Each row comes from the steps of one walk. Every step used is in the known rows, and no mark comes twice. Write the walk behind each row, first mark first.
(in the rows, 128 means zero)
Known rows:
febog -> sepon: [108  84 148 125 146 144 142 122 148 112 104 147 126 137 130 110 123 110
 128 122 141 112 157 119 142]
zefab -> gobo -> goru -> vizo: [146 104 148 135 125 148 124 107 158 164 192 133 125 167 127 176 184 107
 122 134  65 143 154 151 131]
gobo -> zefab -> bavo -> sepon -> goru -> vizo: [134 137 129 200 148 111 168 139 145 213 163 153 130 167 170 123 149 136
 155  91  71 180 101 101 108]
febog -> gobo -> sepon: [120  85 137 129 114 210 144 116 132 110  77 177 138 133 133 124 138 144
  98 144 117 142 102 148 110]
goru -> sepon: [103 139 143 144 133  86 151 125 139 125 119 139 100 145 144 119 124 111
 109 123  81 142 151 114 115]
febog -> sepon -> zefab: [128  87 155 150 126 163 161 126 161 121 137 153 129 123 107  96 122  73
 119 141 152 119 148 117  99]
zefab -> gobo: [146 115 139 113 134 152 101 105 120 145 154 121 114 155 121 124 139 128
 125 113  73 163 138 137 132]
febog -> gobo -> goru: [129  63 133 130  90 153 147 112 180 104 106 149 144 122 102 165 128 121
  86 143 134 119 110 151 118]
febog -> sepon -> goru -> gobo: [120 118 145 141 108 117 136  93 177 127 117 168 174 170  91  88 141  62
  90 115 140  89 147 111 144]
vizo -> goru -> gobo -> zefab -> bavo -> sepon -> febog: [ 98 166 169 185 122 173 191  92 127 175 163 150  77 155 122 133 135 126
 189 127  91 186 128 103  68]
vizo -> goru -> sepon -> febog -> gobo -> zefab -> bavo: [ 91 125 199 192 159 121 198 104 172 163 132 167  78 134 128 147 124 148
 158 127  46 202 121 107 107]
zefab -> sepon: [118 137 137 131 122 166 136 151 116 135 111  87 122 145 150 108 119 136
 128 122 118 153 128 122 113]
gobo -> goru: [124  89 131 143 109 132 146 126 165  99 138 124 124 133 110 169 137 119
 121 135 130 112 110 147  99]
vizo -> goru: [134 177 154 145 127 110 133 129 137 132 135 125 141 140 134 158 121 129
 127 144 129 140 167 128 129]
febog -> sepon -> zefab -> bavo: [119  70 161 172 144 176 149 116 149 148 150 158 132 127  89  96 116  92
 187 115 153 123 106 121  74]
bavo -> sepon -> goru: [138 153 100 173 114  93 154 120 143 124 106 130 125 176 160 113 100 123
  83 103 142 166 103 105 121]
bavo -> sepon -> zefab -> gobo: [158 126 128 151 100 180 148  99 121 156 162 129  92 165 133  98 117  93
 106 123  94 203 144 119  59]
bavo -> sepon: [121 134 110 143 117 140 153 121 109 124 104 131  98 150 163 113 104 132
 119 119 136 158 135 112 109]
vizo -> goru -> gobo -> zefab -> bavo -> sepon: [110 163 162 167  98 170 150 110 119 183 155 158 122 153 125 130 134 126
 175 119  73 160 161 111  50]
zefab -> sepon -> febog: [106 144 142 153 150 174 177 130 122 129 114  79  75 142 146 112 125 140
 144 129 139 174  96 113 128]
bavo -> zefab -> gobo -> sepon -> febog: [150 113 167 132 123 217 180  96 117 160 154 133  44 156 126 130 171 169
 153 141  77 205  90 139  87]

Write each row's walk:
[116  89 135 152 122 177 213 110 149 136  94 152  67 121 157 116 116 143
 105 135  99 199 105 105 116] => bavo -> sepon -> febog -> gobo -> zefab
[128 189 174 186 114  84 172 128 170 139 160 143 116 145 127 138 116  74
  95 156  94 162 179 110  71] => vizo -> goru -> sepon -> zefab
[127 171 179 126  89 140 136 124 152 158 167 151 152 125 106 141 158  99
 119 155  63 125 194 123  96] => vizo -> goru -> gobo -> zefab
[ 95 118 150 156 140 116 196  93 166 124  91 158  75 139 132 115 122 117
  98 136 101 172 122 108 149] => goru -> sepon -> febog -> gobo
[143  80 142 126 115 154 118 101 157 115 165 118 107 155 106 167 150 118
 117 119  80 144 121 156 101] => zefab -> gobo -> goru
[118  92 143 163 128 154 198  98 193 148 135 154 114 133 122 179 171 109
 113 162 134 137 111 139 164] => sepon -> febog -> gobo -> goru -> vizo
[125 193 157 130  91 129 122 100 138 151 148 146 161 147 101 139 143  93
 119 153 120 114 193 125 116] => vizo -> goru -> gobo
[116  69 137 155 115 159 189  92 185  99 111 142  99 120 100 165 133 121
 104 149 148 142  77 141 129] => sepon -> febog -> gobo -> goru
[105  79 147 157 114 195 196 116 177 106  92 100  91 139 120 149 121 131
 101 143 143 162  79 140 114] => zefab -> sepon -> febog -> gobo -> goru
[122  94 164 138 105 130 151 112 186 137 137 170 165 148  94  88 155  74
  84 114  84  99 150 109 124] => febog -> sepon -> goru -> gobo -> zefab
[171 119 156  98  93 150 124 113 121 191 164 117  97 139 115 122 153 154
 134 126  70 170 154 135 104] => bavo -> zefab -> gobo
[134 183 171 162  76 206 153 106 145 139 164 176 157 149  91 133 161  66
 108 181 118 131 155 140  33] => vizo -> goru -> gobo -> sepon -> zefab
[126  97 139 155 143  97 146 118 176 109 108 145 152 161 126 104 117 102
  94 104 147 115 122 112 157] => febog -> sepon -> goru
[100 164 175 173 138  95 196  92 175 129 100 156  87 146 140 148 114 119
  94 153 103 186 157 109 148] => vizo -> goru -> sepon -> febog -> gobo
[103 112 138 147 101 185 147 114 110 178 147 160 111 142 115  98 137 123
 177 105  70 152 125 112  49] => goru -> gobo -> zefab -> bavo -> sepon
[142 174 107 182 129  85 162 126 148 175 132 143 142 187 182 123 138 112
  87 116 129 166 139 103 150] => bavo -> sepon -> goru -> vizo
[108 133 140 121 100 209 131 104 118 122 123 174 141 154 106 114 167 105
 125 146 108 110 124 142  82] => goru -> gobo -> sepon
[102 187 169 162 120 200 177  85 135 122 138 161 108 161 112 149 163 108
 136 165 126 143 127 133  97] => vizo -> goru -> gobo -> sepon -> febog
[110 110 115 156 122 167 195  88 135 128  75 146  76 145 152 113 107 137
 104 133 153 191 105 108 140] => bavo -> sepon -> febog -> gobo
[101  98 123 177 140 186 183  82 120 156  89 152  78 150 133 112 104 158
 176 109 156 195  65 113 116] => zefab -> bavo -> sepon -> febog -> gobo
[135  76 151 112 110 158 144 134 156 144 113 159 137  96 127 124 132 140
  95 137  71 146 135 130 123] => febog -> gobo -> zefab
[149  75 167 136 133 185 137  99 159 138 162 147 118 145 101  94 132  73
 114 127 100 153 161 126  97] => febog -> sepon -> zefab -> gobo
[127 137 147 144  80 228 151 108 134 135 155 181 145 135  82 102 164  64
 107 164 118 118 116 140  35] => goru -> gobo -> sepon -> zefab
[146  61 175 156 126 182 161 105 194 162 198 159 127 160 106 146 178  47
 111 147  93 136 177 140 100] => febog -> sepon -> zefab -> gobo -> goru -> vizo
[131  85 160 143  74 195 222 128 174 153  99  94  76 125 116 142 134 155
 114 158 138 176  94 139  88] => bavo -> zefab -> sepon -> febog -> gobo -> goru
[100  83 128 201 138 182 209  88 160 174 126 163  88 164 140 164 144 134
 172 127 146 176  80 128 120] => zefab -> bavo -> sepon -> febog -> gobo -> goru -> vizo
[107 187 168 161 130  66 151 126 154 131 130 139 110 161 151 150 117 112
 106 138  82 154 188 113 119] => vizo -> goru -> sepon
